(in the rows, 128 means zero)
Known rows, with every way that one mark hangs from another:
pazin(pibo(mili)): [101 130 125 112 127 126 151 144 163 130 132 141 163 160 167 145 141 199
 125 132 144  90 119 129]
vidip(bote pazin): [201 112 133 160 130 136 127 119 161 126 125 143 134 157  65 137  73  96
  92 120  96  99 140  81]
pibo(mili pazin(vidip)): [117 115 145  70 152 118 134 119 165 146 139 142 135 154 174 139 149 127
 155 109 123 156 115 165]
pazin(koveb pibo(fiful mili) vidip(bote)): [108 143 112 133 152 140 113 106  72 113 132 111 119  61 127 163 179 125
 136 131 142 142  93 162]
fiful(pibo(mili pazin(koveb vidip(bote)))): [116  78 120  71 141 144 120 133  90 129 116 111  97  94 131 138 141 136
 113 131 117 166  97 132]
koveb(pazin(pibo vidip)): [ 97 135  79 130  95 124 160 146 120  85 134 104 104 151 174  87 146 160
 135 122 110  61 163 144]
pibo(mili pazin): [132 102 161  81 148 103 128 136 200 153 117 150 166 171 171 155 122 151
 130 115 152 147 127 132]
totog(rotu): [121 122 159 125 108 131 145 107 167 120  95 183 120 213 116 133 141 161
 138 130 118 109 116 116]
fiful(pibo): [106  84 109 114 112 140 165 130 193 122 116 142 139 210 151 107  91 198
 121 127 129  94 111 110]
koveb(pazin(pibo(mili) vidip)): [ 78 131  96  93 118 109 145 143 120 129 145 105 122 115 190 107 163 164
 135 130 127  92 157 161]
rotu(melizop totog vidip(bote pazin)): [146 152 164 157 126 102 114 141 108 213 196 157 119 108  50  48  43  18
 134 161 130 173 143 110]
fiful(pibo(mili pazin(vidip(bote)))): [126  84 121  62 123 137 121 124 146 162 137 122 124 131 146 118 123 151
 127 125 114 164 104 122]
mili(pibo): [121 138 128 134  96 146 151 138 180 125 107 137 149 231 152 128 131 186
 140 128 119  65 135  89]
totog(rotu(melizop vidip(bote pazin))): [134 160 173 159  95 135 104 123  94 195 147 160  98 127  33  94  89  59
 118 145 114 166 139 105]
mili(pibo(fiful pazin)): [135 134 142 120 111 107 121 135 214 125  97 119 183 186 190 145 128 183
 155 105 160 139 151 100]
kevo(melizop): [151  94 121 114 116 153 160 124 184 192 110 154 147 223 143 138  96 177
 129 107 130 100  95 110]
rotu(melizop totog vidip(bote pazin(koveb))): [132 148 164 167 141 117 111 150  52 179 174 148  93  68  35  70  66   4
 118 174 130 175 132 128]
vidip(bote pazin(koveb pibo(fiful mili))): [149 124 124 158 155 113  99 132 100 118 116  98 155  32 106 176 126 119
  98 127 153 143 136 119]
pazin(vidip): [120 130 118 124 130 153 161 108 157 109 139 152 107 202 137 114 136 124
 150 117 101  92 103 155]
totog(rotu(vidip)): [ 97 156 157 120 127 144 143 112 144 129 123 181 102 201 109 106 130 128
 160 154 115 118 117 142]
pimot(bote): [166 106 155 152 101 147 149 101 170 125 125 180 143 235 147 111 105 162
  81 137 108  85 116 102]

Rows:
[124 149  95 168 131 155 130 107  77  72 122 108 102  95 110 145 162 130
 129 124 125 111  98 138]	pazin(koveb pibo(fiful) vidip(bote))
[140 104 145 132 160 102 127 126 168  81  85 133 144 130 159 169 125 128
 134 108 169 159 119 135]	pibo(fiful pazin(koveb))
[141 113 148 101 170 116  94  98 107 135 121 124 125  73 135 176 159  86
 140 111 152 201 100 161]	pibo(fiful mili pazin(koveb vidip(bote)))
[ 98 159 169 146 100 125 126 130 121 180 145 159 107 139  83  89 100  79
 139 141 125 162 143 136]	totog(rotu(melizop vidip(pazin)))
[118 166 138 179 123 120 120 172  26 160 175 125 101  45  46  63  80  49
 117 173 133 151 140 116]	rotu(melizop totog vidip(bote pazin(koveb pibo)))
[138 143 127 133 116 141 104 120 103 100  98  93 113 118 131 151 164 120
 145 117 116 152 126 112]	mili(pibo(fiful pazin(koveb vidip(bote))))
[151 122 125 146 143 136 116 152  75 114 113 104 131  60  85 164 127 121
  80 142 113 110 135 103]	vidip(bote pazin(koveb pibo(mili)))
[114 128 123 145 164 106 120 139 126 104 109  95 164  47 147 171 138 143
 121 121 164 145 137 148]	vidip(pazin(koveb pibo(fiful mili)))
[134 131 105 181 143 120 135 138 124  57 100  94 144  79 130 156 128 144
 116 116 143 116 139 129]	vidip(pazin(koveb pibo(fiful)))
[151 122 152  89 153 109  96  90 166 164 143 133 151 111 148 155 139 100
 149 104 149 194 113 146]	pibo(fiful mili pazin(vidip(bote)))
[ 78 136  97 101 124  93 125 127 143 136 149  94 147  89 212 117 166 162
 153 116 168 131 160 177]	koveb(pazin(pibo(fiful mili) vidip))
[101 114 143  85 175 108 114 106 133 121 117 116 132  86 178 167 174 107
 163 107 162 197 105 190]	pibo(fiful mili pazin(koveb vidip))
[171 127 108 184 127 150 133 153  74  69 100 108 112  89  66 149 110 125
  80 134  97  80 138  86]	vidip(bote pazin(koveb pibo))
[123 132 126 135 147  96 119 130 179 132 136 108 191  86 161 151 122 162
 133 109 164 140 147 135]	vidip(pazin(pibo(fiful mili)))
[153 117 105 125 113 130 135 114 118 131 137 129  89 159 113  99 117  95
 114 128 100  85 156 120]	koveb(pazin(vidip(bote)))
[116 131  97 106 108 123 126 140  92 143 150 106 113  99 148 111 150 141
 116 140 115  92 156 134]	koveb(pazin(pibo(mili) vidip(bote)))
[187 108 128 170 146 147 126 126 102 102  96 133 108 118  52 154  89  78
  78 131  98 104 134  94]	vidip(bote pazin(koveb))
[ 74 166 156 124 133  90 123 173 106 210 206 132 152  65 125  54  92  88
 157 164 163 174 146 155]	rotu(melizop totog vidip(pazin(pibo(mili))))
[169 130 108 191 137 132 116 132 102  76 102  99 138  64  86 160 113 122
  97 124 133 113 140 100]	vidip(bote pazin(koveb pibo(fiful)))
[126 146  92 157 120 179 148 132  50  68 121 123  76 125  92 131 158 128
 116 142  85  72  99 125]	pazin(koveb pibo vidip(bote))
[133 106 163  88 162  81 113 116 220 155 120 145 191 141 190 164 124 151
 147 102 192 185 128 143]	pibo(fiful mili pazin)
[152 149 131 127  99 133 106 108 157 131 123 108 141 157 145 135 146 137
 153 101 117 150 136  98]	mili(pibo(fiful pazin(vidip(bote))))
[144 136 122 123 107 165 121 142  77  94  96 105  89 146 113 141 161 122
 128 128  81 117 125  98]	mili(pibo(pazin(koveb vidip(bote))))
[ 94 141  79 136 111 105 143 126 146  86 136  98 127 117 193 104 150 160
 151 105 150 101 161 159]	koveb(pazin(pibo(fiful) vidip))
[120 143 112 114 122 155 133 119 107 137 154 131 124 130 125 131 154 150
 127 134 104  98 101 133]	pazin(pibo(mili) vidip(bote))
[ 91  83 120  50 130 125 141 134 172 144 136 122 132 144 191 116 138 174
 148 116 125 161 107 154]	fiful(pibo(mili pazin(vidip)))
[134 134  82 140  89 136 141 143  96 101 137 111  95 130 128  93 136 136
 111 129  95  63 159 117]	koveb(pazin(pibo vidip(bote)))
[136 155 160 134 117 156 123 101 120 145 127 187  95 190  65 110 116 105
 137 164  98 122 112 114]	totog(rotu(vidip(bote)))
